Each row was made from one path, in order. Every step used is in the known rows, and no mark comes twice. Write each row's path.
In the rows, 128 means zero.
Known rows
E -> F -> G -> D -> L: [119 165 104 160 157  81 149 115 108 141 114 137 165 106 112  85  93 131
  83 146 113 111 152 201 114 146 174]
Z -> D -> L -> C: [ 88 167 100 135 154  90 140 102 131 135  91 127 179 122  86 119  96 127
  74 160 143 123 109 163 143 134 142]
L -> D -> E: [ 86 161 143 127 158 110 136 111 125 145 111 136 177 123 125 110  91 134
  51 143 122 101 126 129 130 136 162]
L -> D -> G: [108 161 140 147 154  83 120 124 141 160 109 119 174 110 118  96  87 134
  55 135 116 110 133 155  84 133 174]
C -> L -> D -> G -> F -> E -> B: [120 178 139 107 202  87 145  84 136 156 100 139 179 130 131  86  88 145
  54 132  88 121 149 206 114 129 213]
B -> E -> D -> L: [107 161 105 150 152 100 126  95 104 149 123 120 181 105  90 100  91 146
  59 156 133 121 177 176 140 163 133]
E -> B -> X -> Z -> D -> L -> C: [115 189  95 120 162  96 146  74 125 129  99 141 189 138  80 104 122 143
  57 158 144 126 150 190 155 144 137]
G -> F -> E -> D: [112 187 134 124 172 115 141  55  95 159 125 154 196 134 119  95  82 145
  70 143 121 111 141 159 155 145 178]
X -> Z: [102 181 141 124 148 126 131 101 115 126 140 125 155 139 132  94 126 127
  50 147 151 113 120 131 138 172 153]
C -> L -> D -> E -> B -> X -> Z: [117 181 141 100 190 124 148  82 114 130 124 148 168 146 120 100 144 142
  29 145 126 122 170 165 130 150 179]
E -> B -> X -> Z -> D: [119 197 120 117 162 105 132  83 115 122 142 149 189 154  88 103 139 129
  58 138 151 116 141 166 145 160 145]
E -> G: [131 176 121 140 159 106 109  94 117 141 134 115 160 113 132 109 107 119
  78 153 153  89 135 145 124 138 162]
L -> D -> E -> G: [122 170 127 134 162 102 124 101 127 145 113 129 188 117 122 108  99 136
  64 152 128  85 132 144 119 135 164]
G -> F -> E -> B -> X -> Z -> D: [112 203 125 106 179 105 159  59 106 115 135 178 195 167  87  93 125 149
  61 135 128 121 141 183 156 164 157]
E -> D -> L: [113 172 111 159 142  99 121  98 106 158 122 120 177 107  94 101  93 132
  67 151 141 117 138 165 132 153 149]
G -> F: [ 94 184 132 130 177 126 133  82 100 138 124 115 145 121 136  93  95 126
  93 142 136 112 119 132 147 147 149]
Z -> X: [ 98 166 150 113 158 115 112 113 111 144 114 117 147 139 116 106  93 126
  71 168 152 104 115 126 171 112 161]
B -> X -> Z -> D: [ 99 187 129 125 159 110 143  92 106 112 145 157 176 154  85 111 140 128
  59 141 154 124 126 145 133 164 142]
C -> L -> D -> E: [ 82 154 149 116 185 111 143 116 125 139 110 133 161 129 127 119 109 125
  46 144 119 117 121 136 118 134 187]
G -> D: [108 165 123 149 159 118 111  93 113 137 124 113 183 101 144  94 101 109
  98 137 142 104 136 145 141 122 157]
X -> Z -> D: [ 95 186 128 126 148 106 132 109 121 118 137 138 187 154  92 106 130 119
  61 140 151 117  91 143 136 175 148]
F -> G -> D -> E -> B -> X: [125 168 106 125 166 104 144  87 104 144 130 164 172 123 111  93  96 137
  71 133 127  88 199 172 138 119 175]
B -> X -> Z -> D -> E: [ 84 181 130 125 157 105 158 101 105 106 144 162 177 163  71 119 122 135
  52 135 150 109 125 125 140 168 132]
Z -> D -> E: [ 75 171 127 132 154  91 142 118 119 123 132 140 176 144  82 126  92 119
  71 132 146  99 100 121 141 150 139]
E -> G -> D: [139 172 110 152 163 109 103  85 115 141 125 107 198  98 141  94 107 113
 108 146 146  87 141 156 130 122 160]
B -> E -> G -> D -> L -> C: [122 157  81 143 170 103 125  79 124 133  88 109 199  92 119  98  94 141
  89 171 131 108 180 188 146 122 134]
D -> E: [ 82 165 138 132 154 110 138 112 114 131 132 130 148 129 117 118  86 124
  61 138 146  94 127 109 143 145 147]
B -> E: [ 88 153 127 123 169 115 123 103 114 129 136 122 154 115 129 112  98 132
  57 152 142 110 176 142 144 151 139]

Write each row's path
[103 155 147 135 179  83 128 131 139 153 108 114 158 115 120 107 106 125
  50 137 113 127 128 163  71 130 200]	C -> L -> D -> G
[111 164 125 117 175  90 155 114 106 139 135 149 142 132 125 105  97 142
  45 152 116 103 190 177 122 161 181]	B -> E -> F -> G
[ 94 163 109 136 155 106 135  95 125 142  92 118 151 107 120 110  91 131
  66 164 143 118 133 155 145 128 146]	D -> L -> C
[ 91 178 104 127 149  98 147 100 130 123  96 131 184 138  83 108 114 134
  59 161 144 127 103 167 146 159 138]	X -> Z -> D -> L -> C
[127 181 134 122 190  91 147  63 118 155 111 167 179 126 117  85  86 162
  55 132  99 113 194 196 119 118 180]	L -> D -> G -> F -> E -> B -> X
[ 88 177 133 133 173  74 159  97 122 130 123 161 178 143  86 100  73 144
  74 126 112 114 111 167 116 148 169]	Z -> D -> G -> F -> E
[112 158  90 133 175  90 156  92 116 140  87 134 182 108 117  93  87 147
  71 166 109 117 191 206 140 133 161]	B -> E -> F -> G -> D -> L -> C
[121 162 113 133 177  95 143 102 104 139 127 141 182 119 134  88  98 133
  77 143 112 101 191 188 128 143 177]	B -> E -> F -> G -> D
[ 98 177 161 120 204  97 153 104 114 140 112 125 160 138 137 123 111 124
  46 143 113 114 142 146 121 139 183]	C -> L -> D -> E -> F
[111 175 103 140 151 106 128  79 115 163  92 116 186 109 107 106  89 137
  65 166 141 117 143 162 150 132 152]	E -> D -> L -> C
[121 187 136 111 164 123 142  77 115 138 126 151 183 142 119  90 129 150
  33 142 128 108 174 157 142 152 156]	L -> D -> E -> B -> X -> Z
[108 167 112 133 153  99 144  70 118 157  92 148 194 119 107 110  78 147
  52 165 128 119 148 175 152 129 170]	F -> E -> D -> L -> C
[ 88 174 143 120 179 115 155  75 107 130 125 159 155 134 137  97  82 141
  69 142 119 113 128 152 149 143 174]	G -> F -> E
[106 180 108 129 169 107 154  55 107 155  85 145 194 121 106  96  75 155
  68 163 119 123 142 179 159 134 163]	G -> F -> E -> D -> L -> C
[131 181 111 117 155 115 154  83 104 129 136 165 180 144 108  77 120 147
  52 136 128  97 185 174 140 152 172]	F -> G -> D -> E -> B -> X -> Z
[ 87 164 110 153 146  81 135 124 122 127 120 131 166 121  73 113 102 121
  76 145 142 123 100 167 126 156 136]	Z -> D -> L
[105 164 143 110 190  86 171 126 114 148 114 158 148 146 124 113 107 133
  35 147  98 111 144 173 101 149 222]	C -> L -> D -> E -> F -> G
[108 195 117 113 150  95 136 101 129 129 131 132 196 157  90 101 109 128
  54 128 144  94 118 152 157 167 143]	X -> Z -> D -> E -> B
[ 98 185 152 137 176  95 149 100 105 135 134 124 148 138 129 121  90 125
  59 135 136  94 148 125 143 148 147]	D -> E -> F
[126 173 119 139 167  95 141 104 106 147 124 140 176 120 140  89  98 121
  85 138 119  99 156 177 124 134 193]	E -> F -> G -> D
[117 190 132 115 161 122 144  78 107 125 143 146 160 148 114  97 123 145
  41 139 148 102 176 144 152 158 143]	D -> E -> B -> X -> Z
[109 194 109 133 178 100 141  86 106 128 123 127 183 137  88 104  98 133
 103 140 135  90 104 140 140 154 139]	Z -> D -> E -> G -> F
[118 176 134 126 164  89 152 116 108 149 133 149 137 136 130 104  99 128
  52 147 124 101 152 167 116 152 196]	E -> F -> G
[ 80 181 129 124 146 103 152 115 119 111 137 145 185 161  79 113 113 128
  54 134 146 104  94 123 143 178 137]	X -> Z -> D -> E
[125 180 127 125 172 115 119  74 107 146 138 135 148 117 131 108 110 127
  65 141 149 103 190 158 146 120 156]	E -> B -> X
[114 188 119 135 179 114 139  80 101 133 124 118 160 125 117  98  90 136
  96 145 134  86 126 132 140 150 143]	D -> E -> G -> F
